Every row comes from one small tree of marks. The marks that hang from a mark follow it in brackets, in the order of their numbers. Every link used is in the known rows. Which tree was each row made from?
In the rows, zero is written as 128.
Known rows
j_36(j_660): [ 80 123 128 128 142 105 144 111 103 129 130 149 140  99 105 123 135 164
 144 111 136 138 114  94 136 125 146 111 137 133  99 134 153 126  93 126
 119  77 159 131 143 149 104 159 125 124 119  99 125 143 125 128 105  92
 130 115 125 157  91 136]
j_660(j_350(j_287 j_892(j_897))): [ 95 123 115 132  89 103 142 114 106 168 113 156 141  91 137 157 109 160
 155 118 148 115 120 127 138 133 125  55 158 109 127 141 156  84  72 130
 121  75 142 118  88 113 100 146 128 131 106 106 156 125 134 123 113 121
 124 110 136 152  97 155]
j_287(j_112 j_350(j_892) j_445(j_614 j_947)): [103 122 156 148  91 104 146 119 133 130 101 176 135 108 129 139 103 160
 119  96  83 110 125 176 114 132 125  83 138 138 133 152 188 110  89 139
 130  94 187 141  61 154 122 142 112 158 134  77 160 103 137 146 108  92
 140 138 106 158 146 147]
j_68(j_112 j_914(j_947)): [122 121 145 133 129 100 143 112 103 151 134 152 134  70  93 157 126 159
 115  99 135 143 113  94 114 124 120 104 134 112 111 158 177 125  98 124
 121  73 156 131 149 120 128 156 109 107 109 101 124 126 123 127 118  80
 139  90 130 159 110 141]
j_892(j_897): [ 99 120 120 134 138 105 140 112 104 135 118 145 141 109 132 145 125 152
 140 126 134 144 115 121 138 124 120 109 154 136 109 136 159 112  72 127
 123  74 152 148 118 134  93 156 121 134 126 108 131 134 138 124 114  97
 132 122 137 152  75 144]
j_112(j_287(j_350(j_892) j_445)): [ 99 116 136 137  69 103 139 109 116 154 119 161 130  87 123 140 116 149
 136  97 105 128 125 143 128 131 140  68 143 124  91 127 167 112  74 137
 118  85 164 106  66 145 112 138 126 146 131  64 158 111 141 146 106 100
 123 120 139 155 113 143]
j_68(j_112(j_287) j_914(j_947(j_184))): [130 115 136 137 122  99 137 111  96 157 142 157 130  67 102 160 124 142
 135  78 129 145 122 124 127 124 118  85 125 101  82 169 189 144  85 130
 115  81 156 113 123 115 116 157 106 106 125 106 121 115 127 128 110  73
 134  96 158 160 108 128]
j_445(j_287(j_112) j_614(j_651) j_947(j_184)): [123 117 129 139 140 101 146 116 112 114 114 180 127 116 119 164 101 140
 153  89  71 117 131 252 137 129 113 109 111 125 122 147 186 133  57 134
 131 109 177 143  74 130 116 164  88 125 139 116 141 109 125 130 103 110
 138 138  98 152 117 121]
j_36(j_660(j_350)): [ 84 120 122 130 139 102 147 112 103 139 129 155 145  89 106 130 138 151
 137 104 151 134 121  87 134 127 139 110 139 123 113 142 144 124 100 130
 121  77 164 117 149 142 116 148 128 134 104 102 139 135 130 115 106  99
 133 111 105 164 106 124]
j_651(j_614(j_445(j_287(j_350)))): [117 119 127 134 109 102 154 108 111 155 110 176 132 101 122 115 119 147
 118 107 135 124 129 164 135 132 102  87 128 132  95 125 142 105  95 126
 129  91 170 122  99 152  99 131 120 130 135  79 157 121 114 144 109 113
 127 104  99 162  95 137]
j_112(j_287(j_350(j_892(j_897)) j_445(j_947))): [ 95 116 145 147  73 104 134 114 114 152 110 167 133 114 140 150 109 145
 123 109 114 128 126 148 130 130 135  64 151 125  96 142 194 130  71 141
 121  83 185 111  70 135  95 143 120 154 145  85 163 102 141 144 112  90
 126 132 138 145 121 141]
j_287(j_445): [104 124 141 134 115 106 144 108 114 131 123 153 133  91 114 128 124 148
 129 117 106 147 116 123 130 126 135 116 138 130  96 127 158 115  86 133
 120  87 157 139  97 150 118 160 126 136 122  77 138 133 137 142 108  94
 126 108 132 155 111 139]
j_651(j_614(j_445(j_287(j_112) j_947(j_184)))): [120 123 142 137 126 104 149 105 105 140 117 182 129 109 130 128 107 144
 130 100  96 122 126 200 129 129  90 103 111 123  80 145 180 121  94 133
 125 100 173 141  93 132 106 156 104 126 151  94 140 112 120 150 104  80
 133 125 106 156 107 121]
j_614(j_445(j_947)): [101 126 135 141 133 104 139 113 113 128 121 159 126  97 111 131 120 141
 121 136 119 132 114 142 126 126 104 108 130 132 103 141 175 129  76 130
 123  85 151 129 141 131 110 163 111 125 127  89 136 129 120 143 112  76
 124  99 116 150 139 132]
j_445(j_614(j_651)): [ 99 120 110 133 136 102 144 113 120 129 108 156 131 102 111 149 111 150
 146 108 120 133 125 182 138 127 131 117 136 136 133 134 149 114  59 125
 128  88 147 138 103 136 108 154 109 126 125 103 144 132 127 125 109 121
 128 115 105 159 107 139]
j_68(j_112 j_914): [116 116 133 128 142  99 149 111 105 155 132 148 138  75  98 160 129 155
 133  99 108 160 110 111 120 125 116 113 139 116 116 143 163 133 109 123
 113  67 154 141 123 126 117 154 119 108 112  89 124 131 122 131 114  87
 136  93 132 161  86 136]
j_112(j_287(j_445(j_614(j_651)))): [110 120 121 138 110 103 140 107 123 132 123 163 125  93 110 138  97 136
 148  95 105 138 135 190 140 127 140 111 129 135 105 137 156 139  54 133
 126  97 157 116  57 136 108 161 110 137 138  83 154 116 136 140 105 110
 121 121 121 159 116 126]
j_614(j_651): [ 94 118 119 124 143 102 140 109 112 131 121 151 128  90 107 150 123 150
 143 121  90 146 116 145 132 125 132 111 132 137 126 126 154 105  63 124
 122  84 139 130 120 129 109 163 114 125 121  98 140 135 133 122 108 113
 130 105 122 152 109 131]
j_660(j_350(j_287(j_112) j_892(j_897))): [ 90 123 122 127  99 105 142 111 112 159 121 162 146  91 135 157 104 169
 151 101 119 124 123 124 129 133 117  67 153 116 137 153 164  84  85 129
 123  76 157 122  72 112  99 147 127 136 107 109 149 113 146 125 110 109
 128 132 141 152  97 153]
j_660(j_350(j_287(j_112) j_892)): [ 98 125 125 125  97 102 144 111 111 154 129 163 138  73 117 151 111 171
 158  97 108 114 121 127 124 134 116  82 142 106 126 149 161  84  88 128
 127  87 148 115  79 115 119 146 126 133 102  91 148 118 142 123 106 108
 131 121 129 157 120 145]
j_68(j_914(j_947)): [119 125 135 142 127 103 142 115 102 149 127 149 134  80 108 141 128 159
 121 111 146 137 117 101 118 126 117 106 139 123 107 151 161 116  80 129
 127  83 143 117 152 112 127 163 110 112 109 106 129 129 125 129 115  85
 138  99 136 156 128 142]
j_568(j_892): [108 123 125 130 131 102 140 114 108 138 125 151 136 105 128 148 129 163
 149 102 117 136 114 149 123 129 130 103 141 122 101 122 159 110  79 128
 126  80 138 144 131 126 102 154 126 134 126  87 139 142 149 129 108  99
 147 124 105 160  95 132]
j_184(j_947): [103 125 124 136 136 102 139 119 103 128 125 153 127  97 108 139 122 161
 128 115 133 142 113 120 135 131 130 119 149 139 113 137 157 107  67 129
 128  92 155 143 140 120 107 169 114 131 130  97 129 138 119 132 109  84
 123 109 118 153 115 133]
j_112(j_287(j_350(j_892) j_445(j_614(j_651)))): [100 114 127 139  76 103 140 110 131 148 103 169 128  93 123 143  99 145
 138  89  93 118 136 199 134 131 147  65 131 132 118 131 161 111  58 136
 126  84 164  99  42 143 112 137 113 147 138  75 173 105 137 145 105 125
 125 121 120 157 136 141]
j_947(j_184): [107 119 119 131 138 102 141 110 103 135 122 151 134  92 125 144 136 144
 152 112 122 139 111 145 142 124 119  97 134 116  92 136 163 110  70 129
 116  83 139 142 114 143 116 159 116 124 123 105 127 135 133 126 106  94
 132 119 130 158  95 138]
j_112(j_287(j_350 j_445(j_614(j_651) j_947))): [110 113 137 149 102 101 143 115 127 130 112 177 126 104 110 144 100 136
 121  94 103 125 137 202 134 129 134  86 134 140 113 140 179 143  57 139
 128 100 192 114  53 145 107 147 106 153 140  83 164 100 130 139 109 118
 127 124 103 156 151 124]
j_36(j_660(j_350(j_287(j_445(j_614)) j_892(j_897)))): [ 85 130 127 141  85 108 147 106 119 159 107 168 151 110 142 135 100 161
 158  94 152 111 134 140 149 132 159  68 145 115 117 147 161 103  89 136
 119  69 167 112  63 143  99 148 130 140 110 107 167 118 130 141 109 125
 123 125 130 160 102 147]
j_897(j_892): [110 124 130 133 111 101 139 115 107 137 117 150 132  93 119 139 123 161
 151 121 120 144 110 118 127 126 119 101 131 122 102 126 143 113  94 128
 113  75 149 128 124 118 117 154 123 127 132  98 139 139 128 123 109  88
 121 133 133 151 102 149]
j_445(j_614 j_947): [113 125 126 152 134 101 148 125 113 125 112 159 131 108 120 133 114 147
 143 120 133 120 120 169 128 129 119 129 145 126 116 140 170 135  73 131
 130  99 160 153 121 133 110 155 106 137 123 102 135 127 116 127 115  96
 138 121  99 158 131 140]

Write each row's tree
[115 117 124 142  93 100 149 124 114 150 101 170 136 113 133 150 114 157
 145 101 120 100 127 208 134 136 122  73 140 111 114 126 158 111  64 132
 130  95 164 146  91 141 118 129 109 136 123  90 156 121 114 135 112 123
 134 124 101 155 101 151]
j_445(j_287(j_350(j_892)) j_614)
[119 132 126 140 102 106 154 112 124 139 115 165 132 102 122 127 101 159
 150 107 128 129 126 168 143 129 140 100 140 129 100 134 159 112  73 131
 125  99 151 131  48 140 115 160 118 128 120  83 144 129 119 144 109 118
 120 109 130 159 112 153]
j_350(j_287(j_445(j_614)))
[121 127 135 144 120 104 148 112 105 148 114 173 125 108 119 119 110 141
 130 117 129 117 126 176 130 131 101 115 124 122  88 127 160 128  82 132
 127  99 168 136 113 124  99 150 108 123 138  88 150 124 105 147 111  98
 125 100 100 153 119 123]
j_651(j_614(j_445(j_287 j_947)))
[ 94 117 126 123  96 102 138 108 119 156 108 171 128  99 109 154 113 147
 129 117  69 116 126 191 133 132 122  52 112 127 124 114 157  97  58 130
 122  78 149 103  95 136 116 144 111 126 129  83 170 117 125 150 106 113
 121  91 115 147 126 144]
j_614(j_445(j_287(j_350(j_892))) j_651)
[100 125 119 130  87 101 145 113 109 164 122 158 134  76 119 151 115 158
 159 113 142 110 119 129 131 135 126  69 147  98 118 134 153  90  76 131
 122  89 137 116  98 115 120 145 126 120  97  97 154 129 129 126 110 119
 126 104 127 156 125 148]
j_660(j_350(j_287 j_892))
[117 120 122 130 135 101 149 116 118 120 120 167 135 105 108 151 100 154
 143  92  80 129 132 209 131 130 117 121 121 139 131 142 158 125  62 126
 133 104 169 143  81 130 111 158 101 127 129 100 142 120 129 130 107 119
 130 125 105 155  97 128]
j_445(j_287(j_112) j_614(j_651))
[105 126 136 141 127 105 146 109 111 144 107 166 127  97 121 117 116 145
 124 126 148 130 122 149 125 128 102 115 137 126  95 134 160 120  94 128
 125  88 157 130 120 128 100 152 116 128 134  85 145 127 112 144 113  88
 128 102 103 160 130 133]
j_651(j_614(j_445(j_947)))
[105 121 120 142 142 101 142 121 122 127 107 164 128 106 109 152 108 144
 140 120 117 125 124 190 134 127 122 121 136 134 137 137 168 130  55 128
 128  94 157 143 110 125 105 162 100 131 127 107 147 124 119 125 112 111
 131 116  93 154 143 134]
j_445(j_614(j_651) j_947)
[122 117 127 149  93 102 147 116 120 139 115 168 134  98 122 125 109 145
 128  89 134 131 133 172 135 129 136  91 144 136  87 145 159 136  72 137
 127  95 181 116  59 156 107 138 116 152 136  72 154 112 131 137 109 108
 128 127 116 166 113 131]
j_112(j_287(j_350 j_445(j_614)))
[131 121 155 141 102 101 140 107 105 154 146 158 130  68  92 154 109 145
 116  80 122 147 125  96 114 126 134 105 128 114  79 162 185 153  93 131
 119  84 174 102 105 122 122 161 111 116 126  81 133 113 133 145 112  73
 130  97 153 157 120 123]
j_68(j_112(j_287(j_445)) j_914(j_947))
[106 117 144 139  98 101 144 119 106 137 116 179 135 108 132 161 120 150
 138  91  67 109 120 200 125 133 112  61 126 115 109 142 197 105  79 137
 127 102 177 143  89 138 119 143 106 136 135  97 145 107 134 135 104  90
 138 140 107 145 123 136]
j_445(j_287(j_112 j_350(j_892)) j_947(j_184))
[114 119 131 152  96 100 148 130 114 143  97 175 132 121 132 152 108 153
 143 111 120  91 127 219 122 136 120  78 142 120 121 132 177 121  67 137
 130 106 177 143  96 132 121 134 103 134 129  93 157 113 110 135 113 118
 131 125  88 149 132 146]
j_445(j_287(j_350(j_892)) j_614 j_947)
[112 118 128 134 137 102 141 107 106 129 120 173 121 110 113 156 112 121
 141 121  73 125 123 212 144 127 109  90  99 116 103 128 187 132  51 134
 120  93 157 120 109 127 115 170  95 113 139 104 146 121 117 150 104  97
 123  97 114 145 138 116]
j_614(j_445(j_287 j_947(j_184)) j_651)
[116 122 147 147 125 104 148 113 122 109 114 172 134 112 130 138 103 141
 133  92  89 131 123 196 131 126 118 120 127 130 105 161 194 124  88 141
 127  95 180 152  64 154 123 165 104 144 138  95 138 114 138 144 103  77
 136 148 115 160 134 130]
j_287(j_112 j_445(j_614 j_947(j_184)))
[134 122 125 152 125 100 147 125 103 126 114 173 127 122 136 147 116 131
 156 104 125 111 124 235 144 129 112 111 125 111  94 138 182 144  57 138
 127 112 166 151  99 137 114 158  93 122 134 111 135 125 110 131 111 100
 130 129  96 153 115 129]
j_445(j_287 j_614 j_947(j_184))
[ 87 117 140 135  93 107 140 106 120 151 100 158 141 107 146 150 118 154
 121 118 108 134 119 127 131 127 141  61 152 132 116 129 168  90  83 134
 119  65 171 135  74 155 107 142 129 152 129  87 161 114 145 145 109 103
 128 127 145 151  96 159]
j_287(j_350(j_892(j_897)) j_445)
[106 123 148 139 134 104 145 111 129 109 112 172 131 106 108 144  93 147
 127  98  64 135 130 189 123 127 127 132 126 147 138 150 179 126  78 133
 133  94 185 139  69 138 117 167 103 146 136  91 149 108 139 138 106  99
 134 133 101 156 145 129]
j_287(j_112 j_445(j_614(j_651) j_947))
[129 118 139 138 116  98 138 114  97 157 145 152 130  68  90 154 117 154
 129  79 140 144 121 102 117 127 119 103 132 112  93 164 179 152  84 127
 121  83 162 107 138 109 111 154 108 108 120  97 126 117 127 129 116  74
 136  90 144 156 110 130]
j_68(j_112(j_287) j_914(j_947))
[101 115 130 135  94 104 141 110 113 160 103 169 140 115 139 150 115 149
 121 125 115 119 125 166 139 133 114  50 136 125 114 127 168 100  70 132
 121  70 167 124 101 141  97 137 115 135 135  93 164 115 129 155 113 100
 127 113 137 147  89 151]
j_614(j_445(j_287(j_350(j_892(j_897)))))
[ 88 127 118 128 124 102 149 112 104 147 134 160 143  81 105 128 123 162
 151 100 152 129 121  94 143 130 141  88 136 121 104 138 149 112 101 128
 122  86 154 107 119 134 111 151 129 125  94 103 138 134 122 117 105 119
 124 103 109 162 105 131]
j_36(j_660(j_350(j_287)))
[114 120 145 144 116 104 143 108 109 129 120 162 128 105 129 141 123 127
 134 119 100 138 114 157 135 124 132 105 131 121  86 137 189 127  77 141
 117  92 167 146  93 148 126 170 113 139 135  91 137 124 136 145 106  85
 132 122 124 153 131 131]
j_287(j_445(j_947(j_184)))
[104 114 128 129 103 102 147 116 124 138 103 174 137 102 118 158  97 164
 139  85  60 107 132 219 128 135 118  76 123 138 147 139 163  99  65 128
 133  94 172 136  69 135 114 137 102 136 127  93 164 108 131 130 105 123
 136 127  99 151 105 144]
j_445(j_287(j_112 j_350(j_892)) j_614(j_651))
[118 122 121 144 133 100 145 123 113 125 110 173 127 114 109 148 101 137
 148 114  96 115 130 221 134 131 123 122 127 128 127 129 168 144  49 132
 133 108 172 140 107 118 109 160  95 125 131 109 150 121 111 126 112 117
 131 112  86 148 134 125]
j_445(j_287 j_614(j_651) j_947)
[113 127 130 135 101 103 151 106 113 145 131 164 135  85 115 141 114 147
 136 110 132 132 123 112 135 131 129  86 143 117 103 139 152 103  87 135
 123  93 161 117  72 136 122 154 128 135 101  84 148 123 137 133 106 124
 121 101 130 162 132 134]
j_660(j_350(j_287(j_445)))
[116 124 126 134 116 104 150 106 104 152 112 168 129 104 122 112 112 151
 131 109 132 130 128 169 133 130 106 102 126 126  89 123 142 121  91 126
 125  92 153 131 107 132  99 149 114 118 135  80 149 130 112 149 109 102
 125  96 114 160  90 130]
j_651(j_614(j_445(j_287)))
[102 116 138 143  91 104 146 111 111 171  88 179 136 127 150 135 105 148
 120 120 135 109 129 186 129 135 103  58 137 127 114 129 172 104  80 131
 124  78 182 132  90 130  84 132 113 139 145  95 170 108 113 147 115 105
 133 112 105 149 110 145]
j_651(j_614(j_445(j_287(j_350(j_892(j_897))) j_947)))
[ 90 118 152 129  93 106 143 107 127 139 116 163 140  91 125 141 116 164
 116  97  61 132 119 127 118 129 133  79 137 142 118 138 170  88 100 133
 124  79 165 134  76 154 124 143 126 152 123  71 154 113 154 143 103  94
 134 134 134 156 110 153]
j_287(j_112 j_350(j_892) j_445)
[ 92 131 153 136 111 104 151 106 115 131 143 175 144  93 100 126 108 158
 126  85 104 129 129 101 130 131 145 100 129 133 106 155 181 128 112 136
 126  92 191 111  82 138 117 161 124 142 108  93 144 112 136 129 101 101
 127 121 116 156 134 121]
j_36(j_660(j_350(j_287(j_112 j_445(j_947)))))
[120 120 147 138 118 102 152 111 112 142 114 185 133 109 121 116 108 155
 101  98 100 118 133 169 120 133  92  92 125 143 106 143 172 117 107 129
 133 101 195 133  94 144 103 138 111 144 143  80 151 104 117 143 108  96
 132 117  92 157 115 126]
j_651(j_614(j_445(j_287(j_112 j_350) j_947)))
[108 132 143 128 105 108 149 105 119 129 136 163 133  90 112 129 103 169
 138  98  78 146 121 119 130 128 133 105 130 138  97 136 172 102  90 130
 125  92 162 131  57 137 116 164 125 131 120  79 136 120 141 141 104  96
 122 122 145 154 103 148]
j_350(j_287(j_112 j_445))
[105 118 147 140 129 103 149 114 136 113 105 180 135 105 111 143 100 149
 103  96  60 129 132 185 119 129 126 104 130 159 142 151 181 115  80 135
 132  92 202 134  58 155 119 151 105 162 135  86 158 101 140 134 105 114
 135 134  92 158 150 135]
j_287(j_112 j_350 j_445(j_614(j_651) j_947))
[ 75 128 121 127  93 103 145 111 107 162 126 160 141  84 114 142 120 167
 168 102 146 113 120 103 137 132 150  74 138 105 112 132 153  99  92 130
 123  78 149 103 113 129 115 149 133 121  94 100 149 132 123 127 104 115
 126 106 119 156 113 145]
j_36(j_660(j_350(j_287 j_892)))
[130 113 155 140  90 100 142 109 110 160 139 165 133  69  93 145 118 146
  96  78 124 143 127  95 114 127 132  78 132 126  91 162 187 146 101 134
 121  80 188  99 100 136 124 146 114 129 129  79 144 106 131 142 113  82
 133  95 145 160 124 131]
j_68(j_112(j_287(j_350 j_445)) j_914(j_947))
